Each row comes from the steps of one path. Every step used is in the known rows, and no mark comes twice. Write the path behind each row, first mark first.
Known rows:
mulani > sizat > fupeg > gezez: [ -5   6   9  -1   1   3  -9 -13  -5   4  -3  -3   1  -2  -9   3  -9  -7
   4   3  -8   5  -2   1 -11  -5   8  -2  -7   6  -4 -11  -1  11  -1   5
 -11  10   1  -5 -14]
lusureg > fomi > gezez > faruguv: [-15  -3 -14   1   0   0   3  -7  -3   9  -1   6 -11   5 -11  -4   5 -13
   4  -6   1  -2  -9  -5 -13   1  -3  -5 -12  -2  -9  -7  -8   1  -4  -2
  -5   5  -1   5   0]
lusureg > fomi > gezez > fupeg: [ -2  -7 -13  -3   2  -3  -1  -8   1  -5   6   2  -8   9  -5  10   0  -9
   5  -2  -6  -5 -10   1 -12   0  -7  -5 -13  -6  -8  -3  -3   3   6 -14
  -4   7  -5   3  -2]
faruguv > botol > rilugu > misu > lifarop: [-11  12 -10  -6   2   5 -10   8   3  12   9  -8   9   2  -1  13 -22 -14
   6   2   4   7   9   3 -15  13   6  -4   3   8  -3   0  26  -1  -4   7
   4 -12  19  -7   6]
sizat > mulani: [ 2 -1 12  1  1 10  1  0 -8  3 12  4 -2 -1  2  4 -3 -5 -8 -1 -5  3  3  3
 -2  4  1  4  2 -4 -1  4  4  6  3  0 -2 -4 -4 -4 -1]
pona > nalok > faruguv > botol > rilugu > misu > lifarop: [-11  18 -15  -7   7  -2 -22  -8   6  13   9  -2  10  11  -3   8 -19 -19
  10   0   5   7  16  -1 -32  11  10  -9   2  -1 -10 -11  17   8   0   6
   0  -3  26  -4  14]
fomi > gezez > fupeg > sizat > mulani: [  6  -2  -1  -9   8   4  -6   9  -7 -11  19  10  -5   1   0   4  -1 -15
  -3   2 -22   7  -6  -5  -8   5   5   3 -13 -15  -2  -6   7  11   5  -8
   0   5   1  -5  -9]
rilugu > misu: [-4  6 -5 -4  0  4 -5  7 -3 10 10  1  2  1  1  3 -5 -6  2 -5  0  9  3  7
  0  2  3 -5 -1  0 -3  4 13 -4 -4  4  8 -7  0 -5  3]
pona > nalok > lifarop > misu > rilugu > botol > faruguv: [ 21  19 -18   0   5 -10 -16  -7   9   3   6   0  33  25  -4  -4 -23 -25
   0  -3  10  13  15   0  -7  -3  -6   3  -8   1 -12   3   9  10  10  19
  -1   1  15  -9   6]
gezez > fupeg > sizat: [  7  -2  -9  -6   6  -4 -13  18   4  -7  11  -1   2  -1  -2  -5   0 -11
   1   2 -12   1   0 -10  -2   1   4  -1  -9  -9  -3 -15   5   8   2 -10
   6   2  -1   1  -8]
botol > rilugu > misu > lifarop: [ -1  14  -8  -9  -2   1 -10   6   1  19   1  -7  13   5  -2  11 -24 -14
  -1   5  -1  11   6   7  -7   5   3  -3   7   7 -11   5  31  -6  -5   6
   6  -9  19  -3  -3]
fupeg > gezez > faruguv > botol > rilugu: [-19   4 -11  -5   0   3  -7   2   4   5  -4   2   4  -2  -6   1   3 -17
  10   1  -5   0  -6 -14 -19  13   2  -6  -6  -4  12 -19  10   2   2  16
 -10   1   5   0   4]
fomi > gezez: [-3  2 -3 -1  1 -3  6 -7 -2 -5 -5  6 -3  6  1  5  2 -1  4 -2 -3  3 -9  1
 -4  3  1 -1 -6  0  0  6  0 -3 -3  1 -4  7  6 -3  1]
misu > lifarop > nalok: [ 12   4   3   0   0  -8  -1  -6   8   9   8  -2  11   7   0   9 -18  -1
   2  -2   1   5   6  -5   1  -6   5  -2   3   8 -13  -2   4  -1  -4 -10
   0  -1  19  -1  -5]
fupeg > gezez > fomi: [ -2   6  -1  -6   0  -5  -8  -1   3  -4  -2   4   1   5 -10  -1   8  -2
   8   4  -9   7 -10  -6  -2  -4   1   0 -11  -4   3 -11  -2  -3   1  -6
  -4   3  -5   7  -6]
berev > gezez > fupeg > sizat > mulani: [  7  -9   7  -5   6   6 -13  21  -6  -8  22   7  -8   2  -8  -4 -10 -15
  -5   1 -14   4   1 -17  -5   1  -1   5 -14 -16 -12  -8  -5  10   4  -7
   3   4 -19  -3  -7]
fupeg > gezez: [-2  4  5 -3  0 -1 -2 -7 -2 -3 -2  0  3  4 -1 -2  2 -2  5  1 -8  3 -6 -1
 -4 -4  1 -2 -7  0  2 -4  4 -3  2 -2 -8  5 -8  2 -3]
lusureg > fomi > gezez: [-10  -3  -7   2   2   3   9 -13  -3   1   3   0  -7   9  -1  -1   0  -6
   4  -2  -1  -4  -8   5  -9  -2  -6   0 -12   5 -10   4  -5   2   1  -6
  -7   9  -3   3   1]
faruguv > nalok: [ -4   3  -2   0  -5   0   4   7   5  -2   8  -2  -8  -9  -4   9   1  -3
   3  -8 -10   1   0   0   1   5   2  -2   8   3  -1   4 -11   4   2   0
  -1  -5   6  -1   0]
misu > rilugu: [ 2  6  1 -2  0  2 -6 -2  1  3 -4  1  1  1 -4  2 -6 -1  3 -6 -1  6  9 -3
  2  2 -2  4 -1  1 -3  4  6  1 -4  6  1  3 10 -2  1]
nalok > mulani > sizat > fupeg > gezez > fomi: [ -4   7   3 -12   6  -1 -23 -11  -5   5   3  -2   2   8 -23   8  -9  -8
   8  13 -11   9  -2  -2 -18  -3   6   1 -17   2   4 -25  -6  14   0   3
 -13   3  10   4 -10]
rilugu > botol: [ 5  1 -8  1  6 -8 -3  0  1 -1  8 -1 -2  5  1  3 -3 -8  1  1  8  2  7  8
 -4 -5  5  1 -3  0 -1  8  7  1  2  6  4 -1  7 -2 -1]
pona > nalok > mulani > sizat > fupeg > gezez: [ -6   9  -1  -7   7   1 -25 -26  -9   5  -1  -4  14  12 -14  -2 -17 -14
   8  11  -5   5  -1   0 -26  -3  10  -2 -16   1  -4 -23  -5  18   3   0
 -14   7   8   0  -5]
botol > faruguv > nalok > muni: [  6  10  -1   6  -6  -1   1   8   6   0  -2  -5  -1  -1  -8   1   0 -10
   3  -3  -2  -6   9   0   9   9   2  -9   6   3  -1   8 -19   4  18   7
 -14   2  12  -5  -1]
sizat > fupeg > gezez > faruguv > nalok > lifarop > misu > rilugu > botol: [ 13  18  -4  -6   1 -13 -18   6   6  13  32   9  -5   8 -21  17 -23 -26
   9 -22 -10  27  14  -1 -17  -4   2  -6 -10   2  -7  -9  -8  14   1  24
  -5  -8  23 -11  -3]
fupeg > gezez > faruguv > nalok > lifarop: [  1  11  -4  -6   0 -14  -5   7   4  -3   9   2  -7   1 -18   3   2 -12
   7 -10 -19  10  -3  -5 -14  -1   6  -3   1  -3   1 -13 -18   3   3   0
  -7  -2   1   5   1]
misu > rilugu > botol > faruguv > gezez: [  3  14 -11  -2   4   4 -12   1   9  -1  -4 -11   8   5  -8  10 -13 -20
   4   3  14   4  19   5   2   9   1  -2   1   5  -3  16   4  16   2  27
   3   3  18  -2  -1]
fomi > gezez > fupeg: [  6  -1 -10  -7   2  -7  -3  -1   1  -9   1   8  -5   7  -4  15   2  -4
   5  -3  -7   2 -11  -3  -9   4  -1  -2  -9 -13   3  -1   1  -1   1  -4
   1   7   6  -2  -1]
gezez > fomi: [ 1  2 -6 -4 -2 -4 -6  5  5 -2 -1  3 -2  3 -8  0  7 -1  2  4 -2  5 -2 -6
  0  0 -2  1 -5 -4  2 -8 -6 -1 -2 -3  3 -1  2  6 -2]
misu > rilugu > botol > faruguv > nalok > pona: [ 10  17  -7   3   2 -11 -13  -2   0  -1  -3  -2   1  -1 -12  15  -7 -23
   5  -2   5   6  22   1  -3   6  -5  -7   0  12   7  17   5   6  10  17
  -6   1  25 -13   0]
pona > nalok > lifarop > misu > rilugu > botol > faruguv > gezez: [ 15  22 -21  -3   5  -4 -17  -6  17   0  11  -4  28  24  -6   1 -23 -25
   4  -2  11  15  14   3  -4   3  -1   0  -4   4 -13   6  -2  22   6  29
   2  -3  16  -6   9]
botol > rilugu > misu > lifarop > nalok: [  6  15  -6  -7  -4   1  -7  -1   8  25  11  -6  23   9   3  18 -26 -16
   3   0  -2  14   9   4  -1   3   3  -7   7   8 -15   4  30  -6  -5   5
   2  -8  25  -4  -1]
fomi > gezez > faruguv: [ -8   0 -10  -3   0  -5   1  -1  -2   5  -6  12  -5   3  -8   0   5  -8
   4  -6  -2   3  -9  -8 -10   5   4  -5  -9  -7   2  -4  -4  -4  -7   6
   0   5  10   0   1]
misu > rilugu > botol > faruguv: [  8  10  -9   1   4  -2 -11  -2   0   3 -10  -5  14   7  -5   5 -13 -18
   2   4  13   1  19   2   0   3  -1   1  -3   3  -3  13  14   2   6  18
  -2   5  15  -6  -5]

Which path is each row?
[  3   4  -3  -8   4  15 -13  17   3  -7  14  -8   8  -5  -5   5  -7 -24
  -6  12 -13   1   7  -6   2  17   3  -2  -2 -10  -2  -6   0  29  10   5
   0  -1  -6  -1 -10] => botol > faruguv > gezez > fupeg > sizat > mulani
[ 15  14  -7  -4   2  -6 -10  -5   9   3  11   7  19  19  -2  -6 -15  -8
   3 -11  -4  18   3  -7  -5  -3  -6   4  -6   1 -14  -8   1   7   0   7
   1  -1   9  -4  11] => pona > nalok > lifarop > misu > rilugu
[  1   5  13  -3  -2   0 -11 -11  -6   3   4  -1   0   1  -2   5 -10  -6
   3   4  -3   4   0   2 -12  -3   0  -6  -8   0   0  -9  -2   4   1   0
 -13   6  -3  -5  -6] => sizat > fupeg > gezez
[ -9   1  -8  -1  -6  -3  -1  14   4   8   5   4 -11 -12 -12   5   3 -10
   3 -11  -6   3   1  -8  -2   8   5  -5   6  -3  -1  -7 -15   4  -3   4
   3  -8  10   1  -1] => gezez > faruguv > nalok
[  1  17 -13  -2   3   3  -7   8   8  13   6  -4  14   5 -21  20 -24 -24
   9  -3  -4  10  16   7   2   5   1   2  -2  15  -4   8   9  18   6  34
  -5  -6  30  -8  -7] => lifarop > misu > rilugu > botol > faruguv > nalok > mulani > sizat
[ 12   4   5   3   1 -10  -4 -14   3   4   9   7   5   4   2   8   3  -2
   5  -1  -2   4   5  -4   2  -4  -5 -11  -4   6   7  -1   2  -2   1   0
  -8   1  12  -9   6] => lifarop > nalok > pona
[  6   0 -12  -9   7  -5  -8  10   2 -13   7   5  -1   5  -1   0   1 -10
   5   2 -18   4  -8  -9  -6   4   5  -2 -16  -9  -2  -9   6   5   1  -9
   1  10   5  -2  -6] => fomi > gezez > fupeg > sizat
[  7  11   3  -8   4 -10 -13  -7  23   4  15  -1  -6  10 -16  20  -5  -1
  12   0  -4  12  12  -9  -5  -1   9  -9   3   1 -12 -11 -19  15  -6   0
   0  -1  29  11   1] => misu > lifarop > nalok > faruguv > gezez > fomi
[-17   2  -5   0   4   0  -5   3  -1   0   2   5  -5  -3  -8  -3   6  -7
  11  -4   1  -1  -5 -15 -16   7   8  -6 -11  -4  11 -19  -5   3  -1   4
  -5  -1  -1   0   4] => fupeg > gezez > faruguv > botol
[ 14  20  -7   3  -1  -8  -9   6   7   8   9   6   6   3 -12  17 -11 -24
   6  -7   2  13  17   1   6   5 -11 -10  -2  14   5  15  10   6   7  27
  -6  -6  25 -18   0] => lifarop > misu > rilugu > botol > faruguv > nalok > pona
[ 7  6 -5  1  7 -5 -9 -2  0  1  4 -1 -1  6 -4  6 -9 -9  5 -6  8  7 16  4
 -3 -4  3  4 -5  2 -4 11 14  2 -1 12  6  2 17 -4  0] => misu > rilugu > botol
[-16  12 -17  -5   5   5 -16  -6   6   8  13   0   8   7   3   5  -4 -18
  12  -2   2   5  11   0 -27  17   4 -10   0  -9  -1 -11  14   8   3  15
  -1  -2  16  -4  19] => pona > nalok > faruguv > botol > rilugu > misu
[ -7   7   4  -5   0  -1 -15  -6  -1   2  -4   0  -1   1 -16   3   0  -7
   5   6 -10   9  -4  -5 -11  -3   7  -1 -12   3  -2 -19  -9   9  -2   1
  -7   9   4   1 -15] => mulani > sizat > fupeg > gezez > fomi
[  1  20  -3 -12   3   4 -13  -6  18  22  19  -7   7  11  -4  27 -20 -15
  10  -1  -6  16  17   5 -10   7   8 -13  13   5 -15   0  14  12  -7  19
   0  -5  34   1   6] => botol > rilugu > misu > lifarop > nalok > faruguv > gezez
[ -6   2   4   1   0   6  -8  -6  -3   7  -2  -5  -2  -5  -7   5  -8  -6
  -2   1   1   3   6   1  -8   1   5   0  -1   6  -6  -7  -5  15  -3   8
  -4   5   9  -6 -11] => mulani > sizat > fupeg
[-17   2 -14  -2  -1   6  -5   8   4   7  -1   1   1  -5  -4   2   1 -15
   5   0   3  -3   1 -12 -15  19   0  -4  -2  -6  11 -13   7   4   0  19
  -1  -4  13   0   8] => gezez > faruguv > botol > rilugu
[-18  17 -12 -10   2   0 -17   8   0  19   5  -1   8   2 -11   9 -17 -21
  10  -1   0  11   3  -7 -24  11  11  -9  -5   3   1 -13  27  -2  -6   9
   0  -9  16  -4   1] => fupeg > gezez > faruguv > botol > rilugu > misu > lifarop
[-18  -7  -4   2   1   0  -6  12  -2  -1   4   9 -15  -1 -16  -5  -2  -4
   7  -8  12  -3  -1 -24 -13   9   2  -2 -14  -7  -1 -11 -20   2  -4  11
   1   1  -7  -2   7] => berev > gezez > faruguv > botol
[ 10  16 -10 -17   4  -2 -22   0  23  18  22  -5   5  10  -8  38 -20 -18
  10  -2 -11  16  16   1 -14   9   6 -16  10  -6 -13  -7  16  13  -4  12
   4  -7  33   2   4] => botol > rilugu > misu > lifarop > nalok > faruguv > gezez > fupeg
[  4   7   3  -2  -3   7  -1   8   7  11   9  11   6   5  -3   6 -11  -1
   4 -12  -4  13   5  -5   9   0  -7   1  -4   5  -6   2  10   3  -6  14
   1  -4  10  -7   1] => lifarop > misu > rilugu
[ 12  19  -4  -5   0  -9 -15  -8   5  23  10   0  18  10   0  19 -19 -17
   4   3  -2  16  12   2  -5   0  -1 -13   3  14  -4   3  33  -8  -4   6
  -3  -7  29 -11   5] => botol > rilugu > misu > lifarop > nalok > pona
[ 10  12 -13   1   4 -13  -1   4   6  -9   4 -13   7   6  -9  10 -11 -21
  -1   3   0   2  14  12  -9   1   0   2   7   3  -1  13 -10   8  16  10
  -6  -2   9  -4   0] => rilugu > botol > faruguv > nalok > lifarop
[ 11   9  -9  -7  12  11 -24  16   4  -6  20  -7   8   1  -8   9 -16 -34
  -2   6  -4   7  23  -2  -1  13   5   2  -7  -9  -8   5  14  30   9  16
   8   0  11  -4 -10] => misu > rilugu > botol > faruguv > gezez > fupeg > sizat > mulani
[ 14  18 -11  -1   4 -11  -8   3   6  -6   4 -11   7   8 -12  11 -16 -22
   2  -3   0   6  21   8  -5   3  -2   4   5   5  -5  15  -6   9  12  16
  -4   1  19  -5  -1] => misu > rilugu > botol > faruguv > nalok > lifarop
[-11  12 -16  -5  -1   1 -13   8   8  26  15   0  15   2  -4  16 -21 -22
   9  -7   6  12  11 -10 -14  14   9 -10   3   3  -5 -11  23  -1  -8  11
   4 -14  33  -5   6] => gezez > faruguv > botol > rilugu > misu > lifarop > nalok
[  1  17  -2 -12   3   5 -22 -11  -1  33  13 -12  22  10 -12  27 -43 -23
   4   9  -3  16  16   9 -17   3   9  -5   1  13 -13 -10  25  11  -6  14
  -7  -8  41  -8  -7] => botol > rilugu > misu > lifarop > nalok > mulani > sizat > fupeg
[ 14  11 -19  -7   2   3 -17  14  18   4  12  -1  12  10 -11  23 -17 -22
   6  -4   7  11  12  -2   6  10  -6  -6  -6  -3  -2   8  11  19   3  29
   7  -6  19  -5  -3] => lifarop > misu > rilugu > botol > faruguv > gezez > fupeg
